Every row comes from one small tree of marks. The marks that hang from a mark follow it in brackets, in the order of their numbers. Every link used is in the known rows. Which tree was each row made from?
In the rows, 128 means zero.
Known rows:
j_250[j_355]: [144 150 176 123 183 178 113  96 133 242 120 164 118 118 162 133 143 154
 106 128  80 153 149]
j_189[j_894[j_80 j_771]]: [ 97 117 133 148  97 133 126 117 134  62 132 146 120 130 119 142 127  72
 112 119 100 103 125]
j_80[j_888 j_894]: [137 155  82 136 203 137 146  52 128 137 125 185 162 132 193 123 158 162
 151 135  59 165 117]
j_771[j_355 j_894[j_189] j_972]: [179 157 159  73 228  59 121 174 129 226 134  96 151 116 102  92 138 221
 120 105 215 125 134]
j_189[j_354 j_894[j_80[j_888] j_771[j_355]]]: [ 93 143  58 163  96 138 136 145 132  91 107 139 122 137 141 134 110  87
 116 126 161 134 124]
j_894[j_80[j_888] j_189[j_354] j_771[j_355 j_972]]: [126  60 114 136  95 120 121 192 137  89 138  54 104 115 149 100 117 109
  99 178 159 132 135]
j_189[j_354]: [154 181 188 134 125 190 129 101 132 173 100 187 133 136  91 143 116 146
 112 116 135 137 116]
j_354[j_189]: [148 145 204 112  92 148 146  77 111 108 127 128 122 110  69 159 128 161
 157 121  90 115 123]
j_174[j_189[j_354 j_894[j_80]]]: [125 181  82 135 124 158 126 102 142 107 109 198 164 153  89 122 104  95
 115 116 138 130 142]
j_354[j_189[j_894[j_80[j_888] j_771[j_355 j_972]]]]: [114 120 101 128  80 106 155 121 109  64 135  92 111 113 107 148 123 124
 165 124 127 114 132]
j_771[j_894[j_80] j_972[j_723]]: [138 134 130  96 235 105 118 155 137 219 134 113 170 147 133 121 128 172
 138  89 199  96 107]
j_972[j_723]: [135 151 205 114 173 156 111 109 136 226 121 146 142 145 140 166 143 155
 165  90 100 116 112]
j_354[j_189[j_894[j_771[j_972]]]]: [130 139 142 129  68 125 155 104 106 100 132 129 102 118  89 158 122 123
 163 113 117 119 134]
j_723[j_972]: [175 160 205 122 181 153 112  98 123 161 123 143 164 139  82 115 143 180
 140  83 102 143 118]
j_894[j_189[j_354] j_771[j_355 j_972]]: [153 103 184 123  87 126 118 184 124 175 131 100  85 118 117 114 122 131
 103 159 167 144 137]
j_354[j_189[j_894[j_771]]]: [123 137 153 132  59 131 151  91 108  88 129 131 105 114  86 165 122 120
 160 117 101 117 129]
j_189[j_894]: [136 183 148 135 141 137 136  93 135 124 117 185 134 134 103 152 133 121
 132  85 103 120 139]
j_771[j_355 j_894[j_80[j_888] j_189[j_354]] j_972]: [158 136  94  93 223  69 127 186 136 176 129  72 163 119 122  86 123 200
 113 123 233 124 129]
j_174[j_189]: [152 173 152 100 153 154 107  81 136 151 123 191 170 144  92 116 130 146
 121 123  83 136 139]
j_174[j_189[j_354 j_894[j_771]]]: [124 179  79 135 105 158 118 106 131 147 111 207 146 155 105 123 108  98
 116 122 130 148 142]

Write each row's tree:
[126 102  90 137 158 107 133  95 125 125 139 130 132 115 206 111 157 145
 137 171  67 169 125] | j_80[j_888 j_894[j_189 j_771[j_355]]]
[126 112  77 147 146 120 139 102 126 134 129 140 128 120 201 113 146 139
 133 174  95 178 122] | j_80[j_888 j_894[j_189[j_354] j_771[j_355]]]
[129 116 168 100 145 112 110 170 113 223 135 108 106 138 158 124 147 154
 145 123 143 133 115] | j_894[j_771[j_355 j_972[j_723]]]
[114 152 136 131 114 113 125 125 124 129 124 152 115 129 124 139 138 113
 129 107 113 127 133] | j_189[j_894[j_771[j_355]]]
[147 149  87  77 252  61 124 169 127 183 132  84 177 127 136  83 139 217
 128 105 210 118 118] | j_771[j_355 j_894[j_80[j_888]] j_972]
[111  71 169 123 104 144 114 149 126  87 146 108 114 131 130 112 130  95
  99 150 116 103 112] | j_894[j_80 j_771[j_972]]
[116  41 125 122 124  97 109 193 139 111 152  29 111 117 176 110 134 117
 128 166 131 119 134] | j_894[j_80[j_888] j_189 j_771[j_355 j_972[j_723]]]
[116 117 137 133  63 124 155 111 111  59 136 110 106 116  87 155 118 106
 155 122 122 104 129] | j_354[j_189[j_894[j_80 j_771[j_972]]]]
[139 110 153 145 121 142 143 112 125 151 135 170 107 128 151 120 137 106
 114 162 124 151 120] | j_80[j_894[j_189[j_354] j_771[j_972]]]
[112  51 140 160  59 163 111 141 146  48 136  82 112 113 139 123 111  79
  83 187  99 123 128] | j_894[j_80[j_888] j_189[j_354] j_771]
[116 169 114 163  79 165 135 123 127 145 103 191 109 143 116 151 109  86
 114 111 150 139 126] | j_189[j_354 j_894[j_771]]
[122 140 123 135  87 128 160  85 119  46 128 117 128 113  87 162 119 126
 164 112 100 107 133] | j_354[j_189[j_894[j_80[j_888]]]]
[120 152 116 126 136 103 130 151 122 174 127 143 110 141 145 140 138 119
 150  93 145 128 135] | j_189[j_894[j_771[j_355 j_972[j_723]]]]
[128  41 134 137  95 130 114 157 142  58 156  66 109 115 153 108 126  96
  98 176  97 118 140] | j_894[j_80[j_888] j_189 j_771[j_972]]
[100  73  96 114 152 106 112 177 125 134 142  61 127 135 190 110 141 132
 142 144 134 122 113] | j_894[j_80[j_888] j_771[j_355 j_972[j_723]]]
[108 143  42 167  99 153 144 146 134 103 111 156 117 147 144 133 104  78
 117 119 171 135 130] | j_189[j_354 j_894[j_80[j_888] j_771[j_972]]]
[105 146  40 156 110 130 144 164 129 111 110 138 117 142 146 125 108  93
 122 119 187 138 130] | j_189[j_354 j_894[j_80[j_888] j_771[j_355 j_972]]]
[141 122 136 128 172 131 114 114 151 118 125 114 171 116 107 118 114 157
  90 135 147 110 118] | j_771[j_894[j_80[j_888] j_189[j_354]]]
[139  85 228 115  85 118 101 148 128 131 143  90  95 104 114 123 141 131
 101 165  93 127 133] | j_894[j_189 j_771[j_355]]
[109 114 133 133  72 123 153 120 113  86 136 103 106 122 100 164 119 106
 170 114 127 102 126] | j_354[j_189[j_894[j_80 j_771[j_972[j_723]]]]]
[110 146  63 120 134 118 111 111 135  92 129 157 161 144 127 108 125 105
 125 130  99 133 144] | j_174[j_189[j_894[j_80[j_888] j_771[j_355]]]]
[ 95 122  86 141 121 109 127 131 131  67 130 119 128 127 147 130 134  99
 126 121 106 119 130] | j_189[j_894[j_80[j_888] j_771[j_355]]]
